Each row was made from one small tree. The marks that hang from a mark follow it in brackets, in the order of their numbers. Every link used is in the known rows. Write each row's tree.
In the rows, 128 means zero.
Known rows:
q183(q3(q988(q116 q659))): [ 86 138 131 124 129  74  79  91 163 108 177 208 104  95 142 127  99 139
 127  98 102  91]
q81(q3(q988(q659)) q116 q866): [139 199 156  86 134 191 102 114 138 143 117  81 125 111 143 157 153 115
 122 103 166 109]
q866(q81(q3(q988(q659)) q116)): [152 178 142 122 148 179 140 118 144 134 134 117 139  98 181 143 103 102
 127 100 166 138]
q116(q81): [142 121 122 180 132 117 120 114 133 134 116 189 101 131 154 127 102 119
  94 122 123 142]
q81(q3 q116 q866): [143 186 158 140 142 195 113 135 152 147  95  73 141 139 119 165 150 124
 111 103 167 133]
q659(q81 q988): [117 118 129 151 164  88  86 138 172 139 146 143 143 145 156 115 111 110
  84  32 126 135]
q866(q81): [144 125 119 191 133 119 151 130 161 139  94 179 146 102 163 119  83 102
 129 104 128 149]
q116(q81(q3 q866) q988(q659)): [177 177 124 114 129 170 130  80 138 139 141  95  96 125 174 170 128 119
  86 188 140 143]
q3(q81 q988): [112 107 116 165 121 108  96 108 131 129 105 183 130  84 172 112  88  75
  89  95 111 143]
q3(q81): [131 121 125 188 128 109 115 128 142 135 105 194 132 102 158 113  82  82
 105 107 119 140]
q116(q81(q3(q988(q659)) q866)): [158 177 130  90 116 174  99  63 124 134 121 103  85 119 159 142 121 102
 101 149 149 130]
q3(q81 q988(q116)): [ 91 116 122 166 135  85  87  93 140 106 132 202 125  81 162 111  67  85
 106 103  99 139]
q659(q81(q116(q988) q866)): [109 160 149 150 168 160  97 155 170 132 142  84 140 131 166 177 129 113
  78  95 140 135]
q659(q81(q116)): [107 149 160 167 167 131  93 175 164 136 140 150 142 142 150 140 108 107
 102  56 155 122]
q81(q3 q116(q988(q659)) q866): [157 200 152 109 147 188 133 131 150 149 138  71 135 119 158 187 158 130
 111 142 155 121]
q116(q81 q988(q3)): [123 121  99 160 128 122 149 119 142 132 145 171 105 114 187 148 111 142
  77 154  82 145]
q116(q81 q988(q3 q659)): [141 145 104 133 126 119 155 118 139 134 168 188  89 108 200 144 108 139
 103 167  89 119]
q988(q659): [143 151 136 143 124  96 129 142 146 151 120 208 128 109 155 120 119 118
 146 109 128  96]
q659(q81(q116 q866) q988(q3)): [105 171 143 122 167 167  95 152 178 125 153  69 126 154 144 143 129 131
  99  31 127 123]
q116(q81(q866) q988(q3 q659)): [148 169 107 116 119 152 147 100 143 130 150 142  78 110 187 154 118 136
 108 180  93 118]

Write each row's tree:
[123 125 132 193 156 142 129 148 141 128 143 149 140  99 189 161 104 103
  74 115 116 157] => q3(q81(q116(q988)))
[140 153 138 165 154 138 135 146 139 127 165 167 125  91 200 157 100 101
 101 129 125 131] => q3(q81(q116(q988(q659))))
[ 94 170 146 101 147 130  53  86 170 123 131  93 137 124 131 137 101  92
  98  95 147 131] => q659(q81(q3(q988(q116)) q866))
[151 153 131 175 162 180 164 135 161 141 132  89 163 110 184 176 113 121
  89 126 148 174] => q866(q81(q3 q116(q988)))
[115 165 131 122 128 118  85  73 140 102 137 173  96  77 162 119  74  83
 135 128 111 113] => q3(q81(q866) q988(q116 q659))
[109 171 133 126 129  83 136 134 161 128 154 227 117 102 147 114  98 142
 174 120  97  80] => q988(q3 q116 q659)
[ 71 145 141 114 149  70  51 102 181 104 204 193 105 110 154 123  72 116
 109  77 119  92] => q183(q3(q988(q116 q659(q81))))
[133 140 137 131 164 113  85 125 172 149 147  97 156 154 146 126 120 104
  76  45 151 148] => q659(q81(q3) q988)
[117 142 127 128 139  93  98  77 128 106 166 215  78 104 168 121  84 120
 121 132 108 113] => q3(q988(q116(q81) q659))
[108 163 137 110 127 135  82  77 152 127 103 108 135 109 120 143 127 115
 115 117 130 131] => q81(q3(q988(q116)) q866)
[ 91 134 125 143 129  84  72  77 156  94 186 210  93  81 161 119  57 103
 109 108  99 112] => q183(q3(q81 q988(q116 q659)))
[118 157 152 145 175 153 105 158 169 147 160  86 162 140 170 176 128 113
  63  96 159 147] => q659(q81(q3 q116(q988)))
[126 192 135 112 137 171 150 152 157 139 147 115 120 103 173 171 149 149
 131 135 110  99] => q81(q116(q988(q3 q659)) q866)
[138 158 136 152 146  95 119  96 138 111 166 225  80 122 157 124  78 127
 138 144 120 112] => q988(q116(q81) q659)
[115 150 147 130 142 161 104 132 137 147 112 110 151 118 143 151 147 120
  91  78 153 135] => q81(q3(q988) q116)
[111 163 130 141 138 173 142 153 159 137 123  99 134 111 159 174 153 151
 105 121 102 124] => q81(q116(q988(q3)) q866)
[ 99 142 124 173 133  96 119 122 155 112 140 214 120  97 153 108  61 107
 131 118  86 126] => q988(q3(q81) q116)
[107 143 139 148 140 143  84 116 144 108 177 167  98  93 171 137  88 102
  92  83 126 117] => q183(q3(q81(q116) q988(q659)))
[107 158 127 117 127 127  70  45 150  86 181 158  52 112 143 141  88 134
 105 137 108 111] => q183(q3(q988(q116(q81(q866)) q659)))
[118 160 153 139 179 159  81 144 171 125 145  68 131 156 140 148 130 117
  89  26 149 136] => q659(q81(q116 q866) q988)
[155 164 146 177 156 183 152 139 159 141 112 108 156 123 153 150 101 110
 119  98 170 162] => q866(q81(q3 q116))
[108 142 119 163 136 106 126 106 146 111 151 208  89 126 146 121  82 144
 123 134  91 127] => q988(q3 q116(q81))
[137 131 125 195 163 151 165 150 161 131 132 134 152  98 193 166 105 124
  99 113 125 163] => q866(q81(q116(q988)))
[131 161 147 180 142 179 107 133 140 121 105 121 118 116 143 146 101  91
 107 100 141 141] => q3(q81(q116 q866))
[160 202 145 117 140 154 108  66 142 116 148 134  80 136 135 145  96 119
 133 168 148 126] => q988(q116(q81(q3 q866)) q659)
[108 180 161 107 154 190  64 124 158 137 122  47 139 138 140 159 132  95
  81  70 174 135] => q659(q81(q3(q988) q116 q866))
